Each row comes from the steps of one walk. Every step used is in the known rows, and no mark comes twice. Write the walk behind each row, first mark first.
Known rows:
dapa-runa-pemo-nevi-zuti: [-0.57  1.34  0.53 -2.83  0.56 -2.03 -1.96  0.15  0.13 -0.71  3.23  0.22
  2.79 -1.77  0.87  0.48  4.31 -0.92  2.39  0.35 -0.81 -1.92  2.54 -2.70
  2.17 -2.69 -5.06  0.92  2.53]
pemo-nozo-dapa: [ 0.90  0.84  3.30 -2.43  1.47 -0.75 -2.01 -0.33 -0.64 -0.15 -0.84  0.42
 -1.52 -2.78 -0.67 -1.65  2.99 -1.65  1.91  0.17 -3.03 -0.49  0.97 -0.73
 -1.06 -0.93 -3.06 -2.24  0.06]
dapa-runa: [ 1.03  0.02  3.66 -1.89  1.15  0.08 -2.81 -1.54 -0.71 -0.47  2.76  0.41
  1.12 -1.89 -0.63 -0.92  4.09 -0.70  2.34 -2.33 -1.65 -2.65  1.54  0.16
 -0.51 -2.21 -4.24 -0.80  0.84]
bive-runa-pemo-nevi-tanazog: [ 0.91  0.49  0.91 -1.91  2.95 -2.48 -3.11 -0.05 -0.19 -0.25  1.67 -2.38
  3.87 -2.31  0.56  0.03  3.56 -1.19 -1.48  0.46 -0.45 -1.19 -0.55 -1.77
 -1.87 -1.66 -1.07  0.14  3.18]
tanazog-nevi-pemo: [ 0.90 -0.87  5.23 -1.70  2.58 -1.58 -2.01  0.15  1.15 -1.00  2.24  0.82
  0.15 -1.40  1.63 -0.29  4.93  0.15  2.30  1.78 -0.34 -2.37  1.92  2.31
 -0.39 -1.88 -0.61  0.37  2.86]
morik-runa-pemo-nozo-bavo-nevi: [-0.13  1.21  0.46 -2.98 -1.02 -1.45 -3.16 -2.12 -2.19 -1.99  2.24 -2.08
  0.43 -1.43 -0.08 -1.98  4.76 -4.64 -0.12 -2.16 -2.21 -1.25  0.80 -0.38
  2.86 -2.24 -2.72  1.96 -0.44]
runa-pemo-nozo-bavo-nevi-zuti: [-0.88  1.61  0.44 -3.25 -0.56 -2.32 -1.34  0.50 -0.35 -1.47  2.90 -0.22
 -1.80 -1.76  1.23 -0.13  5.86 -3.75  1.69 -1.17 -1.83 -0.88  1.46 -2.58
  3.79 -2.99 -3.29  0.42  1.71]
pemo-nozo-bavo-runa-bive: [ 0.48  0.52  0.59 -3.93  2.84 -0.60 -1.97 -4.00 -1.20 -2.67  1.95 -2.02
  0.24 -1.07 -1.79 -3.06  4.79 -1.57 -0.50 -1.99 -0.70 -1.88  0.37  0.96
  2.98 -1.14 -3.74 -1.68  0.14]
runa-pemo-nozo-dapa: [ 0.99  1.08  0.28 -2.72  2.18 -1.75 -2.78  0.17  0.03 -1.14 -0.83 -0.34
  0.11 -2.42 -1.24 -1.39  2.16 -2.64  0.62  0.67 -4.31 -0.19  0.83 -0.92
 -0.74 -0.75 -4.01 -2.11  0.44]
bavo-nozo-pemo-nevi: [ 1.38  0.38  6.42 -1.31 -1.78 -2.48 -1.97  0.46  1.70 -0.66  1.27  0.16
  2.05 -2.95 -0.35 -0.74  4.81 -1.42  0.77  0.90 -0.87 -1.19 -0.04 -3.59
 -0.35 -3.01 -3.29 -0.67  1.51]
tanazog-nevi-pemo-nozo-dapa-runa-morik: [-0.14  0.36  4.46 -1.88  1.74 -1.70 -2.37 -0.98 -1.86 -1.81 -0.34  1.54
  0.72 -0.56 -1.43 -3.76  6.39 -1.72  1.42  2.38 -2.59 -1.52  2.20  2.44
 -0.73 -1.03 -2.49 -0.02  1.14]
pemo-nozo-dapa-nevi: [ 0.02  0.68  3.43 -1.93  2.66 -1.34 -1.61  0.34 -0.77 -0.69 -2.50 -0.18
 -0.96 -3.05 -0.25 -1.87  4.51 -2.65  3.35  0.62 -1.91 -1.70  0.65 -1.04
 -0.57 -1.95 -0.71 -2.11  0.03]
nozo-pemo: [ 1.80  0.16  6.16 -2.09  1.14 -0.76 -2.75  0.83  1.12 -1.16  2.21 -0.30
  1.21 -2.64 -0.58 -0.19  3.43 -0.60  0.81 -0.48 -2.94 -1.30  0.60 -1.46
 -1.26 -2.93 -3.05 -0.66  2.15]
morik-runa: [ 1.22  0.13  4.28 -2.34  1.31  0.93 -3.75 -1.50 -1.49 -0.68  3.16 -1.10
  1.53 -1.27  0.15 -0.26  3.34 -0.52  0.92 -2.31 -1.03 -1.36  1.97  0.85
  0.19 -1.59 -2.82  0.65 -0.10]
tanazog-nevi-pemo-nozo-bavo: [ 0.40 -1.66  3.83 -2.66  1.57 -2.20 -1.54 -1.48 -0.04 -1.38  1.64  0.23
 -1.31 -1.96  1.00 -2.07  5.08 -1.91  2.15  2.43  0.13 -1.52  0.78  1.82
  1.31 -3.53 -0.74  0.98  1.57]
nevi-pemo-nozo-dapa-runa-bive: [ 0.40  0.18  0.49 -3.97  2.75 -1.41 -2.64 -2.33 -1.37 -2.47 -0.43  0.74
 -0.02 -0.57 -2.12 -3.80  3.62 -1.13  0.24  1.57 -2.51 -1.42  0.75  1.16
  1.25  0.13 -4.89  0.00  1.07]
nevi-pemo: [ 1.49 -1.64  5.02 -1.44  3.10 -0.78 -3.04  0.14  0.96 -0.95  2.29  0.14
  0.41 -1.21  1.27 -0.03  4.02  0.17  0.88  0.54 -0.69 -1.18  2.22 -0.25
 -0.83 -1.85 -2.61 -0.36  2.11]
nozo-bavo-runa-bive: [ 0.25 -0.46  1.54 -4.12  3.96  0.43 -1.98 -3.18 -0.85 -2.50  3.09 -1.95
  2.14 -0.99 -0.84 -1.62  5.20  0.01 -0.78 -3.28 -0.41 -2.22  0.58  0.91
  2.20 -2.11 -3.44 -1.16  1.81]
dapa-nevi-pemo-nozo-bavo: [ 0.31 -2.38  3.66 -1.79  3.73 -2.00 -2.09 -1.07 -0.70 -1.62 -0.36 -1.14
 -0.44 -1.94  1.08 -2.39  5.58 -2.82  2.46  1.75  1.11 -1.83  0.87 -1.01
  1.53 -4.43 -0.44  0.41  0.90]
nevi-pemo-nozo: [ 1.97 -0.76  3.89 -1.19  1.87 -1.66 -2.94 -0.72  0.45 -1.09  1.37  0.08
 -1.46 -1.20  0.67 -1.59  3.44 -1.51  1.34  2.00 -0.83 -0.59  1.65 -0.35
 -0.10 -0.77 -3.09 -0.57  0.43]
nevi-tanazog: [ 1.74 -0.24  5.27 -2.03  2.58 -0.68 -2.57  0.97  0.08  1.13  1.95 -0.70
  0.29 -3.09 -0.74  0.36  4.39 -0.31  0.96 -0.93 -0.96 -1.59 -0.33 -0.18
 -1.71 -2.23 -1.96 -1.51  1.60]
dapa-nozo-bavo-nevi-tanazog: [-0.06 -0.02  3.61 -2.34  1.60 -1.37 -1.40  0.53 -1.15  1.57  0.40  0.60
 -0.91 -3.33 -0.73 -1.15  7.37 -3.46  2.55 -2.23 -1.00 -1.79 -1.83 -2.23
  0.26 -2.87 -1.29 -0.60  1.00]
tanazog-nevi: [ 0.81  0.31  4.74 -1.94  0.94 -0.69 -1.65 -0.29  0.36 -0.53  2.61  0.37
 -0.13 -2.76  1.00  0.17  4.77 -0.22  2.98 -0.37 -1.27 -2.68  1.44  1.93
 -0.98 -2.18 -0.78 -1.11  1.39]
nozo-bavo: [ 0.61 -1.79  3.94 -2.50  1.82  0.42 -2.23 -1.09 -0.78 -0.27  2.58 -0.89
  0.94 -2.53  0.74 -0.44  4.27 -0.51  1.77 -2.28 -0.78 -1.37  1.30 -1.22
 -0.42 -4.84 -2.66 -0.82  1.31]
morik-runa-pemo: [ 1.23  0.50  1.44 -2.67  2.14 -0.04 -4.45 -0.93 -0.70 -1.39  2.84 -2.00
  3.18 -1.06 -0.36 -0.05  2.43 -1.17 -0.39 -2.02 -2.23 -1.00  1.90  0.54
  0.30 -1.73 -3.52  0.66  0.08]
nozo-bavo-nevi: [-0.10 -0.80  4.49 -1.98  0.00 -0.35 -1.55 -0.67 -0.99 -0.73  2.65 -0.04
 -0.27 -2.80  1.33 -0.45  6.22 -1.80  1.88 -3.09 -1.20 -2.40  1.29 -1.68
  0.49 -3.85 -1.48 -0.32  1.89]

Write each row's walk:
[ 0.51 -0.17  3.07 -2.61  2.67 -0.43 -1.90 -2.75 -0.42 -0.93  1.55 -1.28
 -0.28 -1.64 -0.60 -2.52  4.63 -2.54  0.54 -1.69 -0.51 -1.46  1.04  0.20
  1.89 -2.12 -3.56 -1.28  0.75] : pemo-nozo-bavo-runa
[-0.24 -0.51  2.08 -3.41  3.99 -2.32 -2.25 -0.33  0.99  0.20  1.37 -2.43
  4.31 -2.50 -0.76 -0.48  5.33 -2.13 -1.51 -0.16  0.47 -1.98 -0.42 -1.48
  1.31 -3.36 -2.56 -0.08  3.56] : nozo-bavo-runa-pemo-nevi-tanazog
[ 1.06  0.59  5.59 -1.03  2.95  0.41 -3.31 -1.40 -0.81 -1.33  2.31 -1.43
  2.56 -0.43 -0.56 -0.66  6.35  0.19 -0.42 -2.83 -1.67 -1.54  3.31  0.49
 -1.17 -0.40 -3.55 -2.73  1.00] : bavo-runa-morik
[-0.40 -1.65  4.47 -1.14  5.47 -1.75 -2.43 -1.95 -1.16 -2.70 -0.22 -2.12
  1.80  0.06 -0.35 -3.12  8.22 -2.82  0.11  0.48  1.02 -1.66  2.46  0.07
  1.72 -2.72 -1.29 -0.53  1.09] : dapa-nevi-pemo-nozo-bavo-runa-morik
[ 1.47  0.61  1.77 -3.82  1.80  0.94 -3.80 -2.65 -2.38 -2.34  3.52 -1.90
  1.76 -0.76 -0.59 -0.81  3.43  0.41  0.04 -2.48 -1.32 -1.67  1.41  1.67
  1.01 -0.65 -2.92  0.53 -0.65] : morik-runa-bive
[ 0.16  1.88  0.99 -2.82  3.91 -1.62 -2.63 -0.31  1.15 -1.39 -1.22 -0.61
  0.99 -1.05 -2.02 -1.83  3.25 -2.83 -0.97 -0.14 -3.56 -0.93  1.03  0.31
  0.71  1.17 -4.63 -2.31  1.41] : bavo-runa-pemo-nozo-dapa
[ 0.49  1.82 -0.59 -2.61  3.09 -1.46 -3.06 -1.17 -0.93 -1.56 -0.40 -0.94
  1.08 -1.28 -0.75 -2.11  1.60 -2.33 -1.00 -0.21 -3.99  0.18  0.42 -0.30
 -1.31 -0.03 -3.03 -1.35  1.30] : bive-runa-pemo-nozo-dapa
[ 0.60 -1.81  4.94 -0.86  4.37 -1.39 -2.56  0.67  0.64 -1.39  0.51 -0.31
  1.09 -1.59  1.72 -0.43  5.21 -0.92  2.41  1.11  0.57 -2.46  1.84 -0.68
 -0.17 -2.75 -0.16 -0.24  1.86] : dapa-nevi-pemo
[-0.03  0.87  0.59 -2.93 -0.22 -2.76 -2.32 -1.03 -1.12 -0.27  1.50 -0.79
  0.05 -2.85 -2.19 -2.28  5.92 -5.23  0.22 -1.51 -2.19 -2.49 -1.55 -0.45
  1.69 -3.00 -3.30  0.62  1.39] : dapa-runa-pemo-nozo-bavo-nevi-tanazog
[ 0.39 -0.83  2.41 -2.19  2.77 -0.01 -2.13 -1.39 -1.04  0.46  0.98  0.55
  0.31 -2.40 -0.40 -1.34  4.85 -1.76  3.20 -1.92 -1.07 -0.89  0.44 -2.01
 -0.23 -3.79 -3.08 -1.55 -0.25] : dapa-nozo-bavo
[ 0.86  0.11 -0.15 -3.15  1.39 -0.57 -3.95 -2.46 -2.14 -1.53  2.34 -2.80
  1.74 -1.42 -1.05 -1.88  2.64 -3.24 -0.54 -1.44 -1.71 -0.40  0.88  0.20
  2.00 -3.05 -3.80  1.23 -1.08] : morik-runa-pemo-nozo-bavo
[ 1.02  0.46  1.21 -3.23  1.45  0.23 -2.76 -2.94 -1.65 -2.23  3.22 -0.40
  1.72 -1.38 -1.36 -1.63  4.14  0.27  1.17 -2.59 -1.88 -2.98  1.18  1.01
  0.24 -1.26 -4.35 -0.94  0.64] : dapa-runa-bive
[ 0.46 -1.12  3.81 -2.28  4.12 -1.50 -2.39 -2.31  0.54 -1.37  1.15 -0.59
  0.05 -0.40 -0.14 -2.69  5.03 -2.34 -0.34  0.51  0.52 -0.96  1.38  0.67
  2.47 -1.71 -3.63  0.08  1.96] : nevi-pemo-nozo-bavo-runa
[-0.01 -0.48  1.62 -4.21  3.70 -2.29 -1.55 -3.51  0.08 -3.43  1.81 -0.65
 -0.10 -0.15 -0.33 -3.38  6.02 -1.35 -0.50  1.46  0.42 -2.75  0.41  3.84
  4.03 -0.86 -1.45  0.45  2.39] : tanazog-nevi-pemo-nozo-bavo-runa-bive
[-0.47  1.61 -0.56 -2.05  4.46 -2.08 -2.44 -0.47 -1.21 -2.14 -2.18 -1.63
  1.69 -1.69 -0.27 -2.18  3.26 -3.41  0.26  0.36 -2.78 -1.07  0.19 -0.64
 -0.76 -1.22 -0.61 -1.08  1.30] : bive-runa-pemo-nozo-dapa-nevi
[ 0.31  1.05  1.48 -2.84  4.41 -2.94 -2.38  2.17  0.03  0.11 -2.98 -1.43
  0.80 -3.55 -1.86 -1.16  4.26 -3.86  0.86  1.99 -2.45 -1.52 -1.49 -0.85
 -0.52 -2.07 -0.69 -1.71  0.88] : runa-pemo-nozo-dapa-nevi-tanazog
[-0.48  0.46  0.52 -3.07  1.49 -1.71 -2.42 -0.08 -0.08 -0.64 -0.18  0.37
  3.72 -2.59 -0.62 -1.21  3.39 -1.38  1.26  0.41 -2.80 -1.99  1.55 -2.44
 -0.50 -2.26 -4.42 -0.20  2.14] : nozo-dapa-runa-pemo-nevi
[-0.29  0.76  0.95 -4.38  2.13 -2.15 -1.63 -2.22 -1.22 -2.69 -0.31  1.71
 -0.61 -1.03 -1.70 -3.95  4.60 -1.17  1.20  2.62 -2.34 -2.50  0.32  3.71
  1.70 -0.05 -2.58  0.46  1.61] : tanazog-nevi-pemo-nozo-dapa-runa-bive
[-0.33  1.01 -0.09 -2.33 -1.09 -2.07 -2.29 -2.07 -1.21 -1.91  1.92 -0.41
  0.17 -2.27 -0.97 -2.51  5.47 -4.90  1.23 -2.14 -2.70 -2.59  0.80 -1.13
  2.04 -2.79 -4.16  0.54  0.72] : dapa-runa-pemo-nozo-bavo-nevi
[ 0.01 -2.08  4.76 -1.99  1.12 -1.19 -1.92 -0.09  0.01 -1.32  2.27  0.48
 -0.28 -1.77  1.98 -0.81  6.46 -1.54  1.09 -0.94 -0.23 -1.87  1.42 -1.58
  1.10 -3.63 -1.37  1.21  3.26] : nozo-bavo-nevi-pemo
[-1.22  0.38  4.12 -3.04 -0.28 -0.56 -0.65  0.77 -0.74 -0.45  3.81  0.58
 -1.47 -2.11  2.31  0.67  6.85 -1.30  2.83 -2.81 -0.39 -1.60  1.80 -2.38
  2.81 -4.23 -2.21  0.64  3.00] : nozo-bavo-nevi-zuti
[ 1.14 -0.08  4.37 -1.25  1.33 -2.64 -1.92 -0.74  0.76 -1.27  1.62  0.91
 -1.77 -1.61  0.92 -1.48  4.44 -1.45  2.31  3.23 -0.56 -1.77  1.21  2.23
  0.34 -0.71 -0.81  0.02  1.18] : tanazog-nevi-pemo-nozo
[ 0.47  0.88  1.76 -1.82  2.81 -2.06 -2.63 -0.78  1.94 -1.47  1.80 -1.36
  3.47 -1.52  0.58 -0.29  4.14 -1.36 -0.20 -0.05 -0.72 -2.23  2.17 -1.75
  0.45 -0.35 -3.51 -1.15  2.62] : bavo-runa-pemo-nevi
[-0.33 -0.56  4.09 -2.66  3.37 -2.25 -1.42 -2.02  0.68 -1.53  1.33 -0.08
 -0.59 -0.64  0.31 -2.72  5.70 -2.43  0.61  1.50  0.55 -2.24  0.90  3.14
  2.71 -1.80 -1.32  0.81  2.50] : tanazog-nevi-pemo-nozo-bavo-runa
[-0.36  0.69  1.19 -3.53  2.58 -2.32 -2.35  1.08 -0.10  0.75 -0.73 -0.18
  4.13 -3.26 -1.88 -1.04  3.89 -1.92  0.18  1.12 -2.37 -2.05 -0.82 -1.73
 -0.94 -2.41 -3.61  0.21  2.90] : nozo-dapa-runa-pemo-nevi-tanazog
[-0.61  1.78  0.84 -2.36  5.11 -2.34 -2.08  0.02  1.01 -1.91 -2.83 -1.21
  1.32 -1.54 -1.66 -1.93  4.45 -4.12  0.46  0.33 -2.44 -2.19  0.73 -0.01
  1.40 -0.04 -2.14 -2.35  1.38] : bavo-runa-pemo-nozo-dapa-nevi
[ 0.30  1.14  5.61 -2.56 -0.40 -2.09 -1.20  1.90  0.92 -0.72  2.92  0.35
  1.21 -3.01  1.42  0.91  4.48 -0.01  2.38  1.88 -0.92 -0.86  1.46 -3.89
  1.38 -3.27 -3.12  1.01  3.55] : nozo-pemo-nevi-zuti
[ 0.15  0.15  4.33 -2.44  2.16 -2.17 -1.64  0.31  0.61 -0.87 -0.89  1.76
 -1.74 -1.87  0.23 -2.09  4.21 -1.54  2.04  3.56 -1.92 -1.29  0.79  2.04
 -0.02 -0.53 -0.88 -0.18  1.83] : tanazog-nevi-pemo-nozo-dapa
[ 1.12  0.39  4.44 -0.81 -0.35 -2.59 -2.29 -0.11  0.37 -1.43  1.54  1.06
 -2.68 -1.44  1.56 -1.66  5.57 -2.76  1.60  1.05 -1.18 -1.66  1.52 -0.81
  0.84  0.23 -2.02 -0.17  1.38] : bavo-nevi-pemo-nozo
[ 1.32  0.07  6.00 -1.57 -0.20 -1.94 -2.15  0.36  0.93 -1.04  1.59 -0.26
  2.26 -3.59  0.69 -0.44  3.90 -0.48  1.61  1.59 -1.63 -1.58  0.71 -3.44
 -0.94 -3.02 -2.24 -0.02  2.46] : nozo-pemo-nevi
[-0.13  1.02 -0.42 -1.90  0.42 -1.99 -2.31 -2.29 -1.64 -2.53  2.18 -1.78
  0.19 -1.45  0.78 -1.98  4.54 -4.17 -0.81 -2.16 -2.18 -1.15  0.26 -1.26
  0.82 -2.15 -1.76  0.31  1.76] : bive-runa-pemo-nozo-bavo-nevi
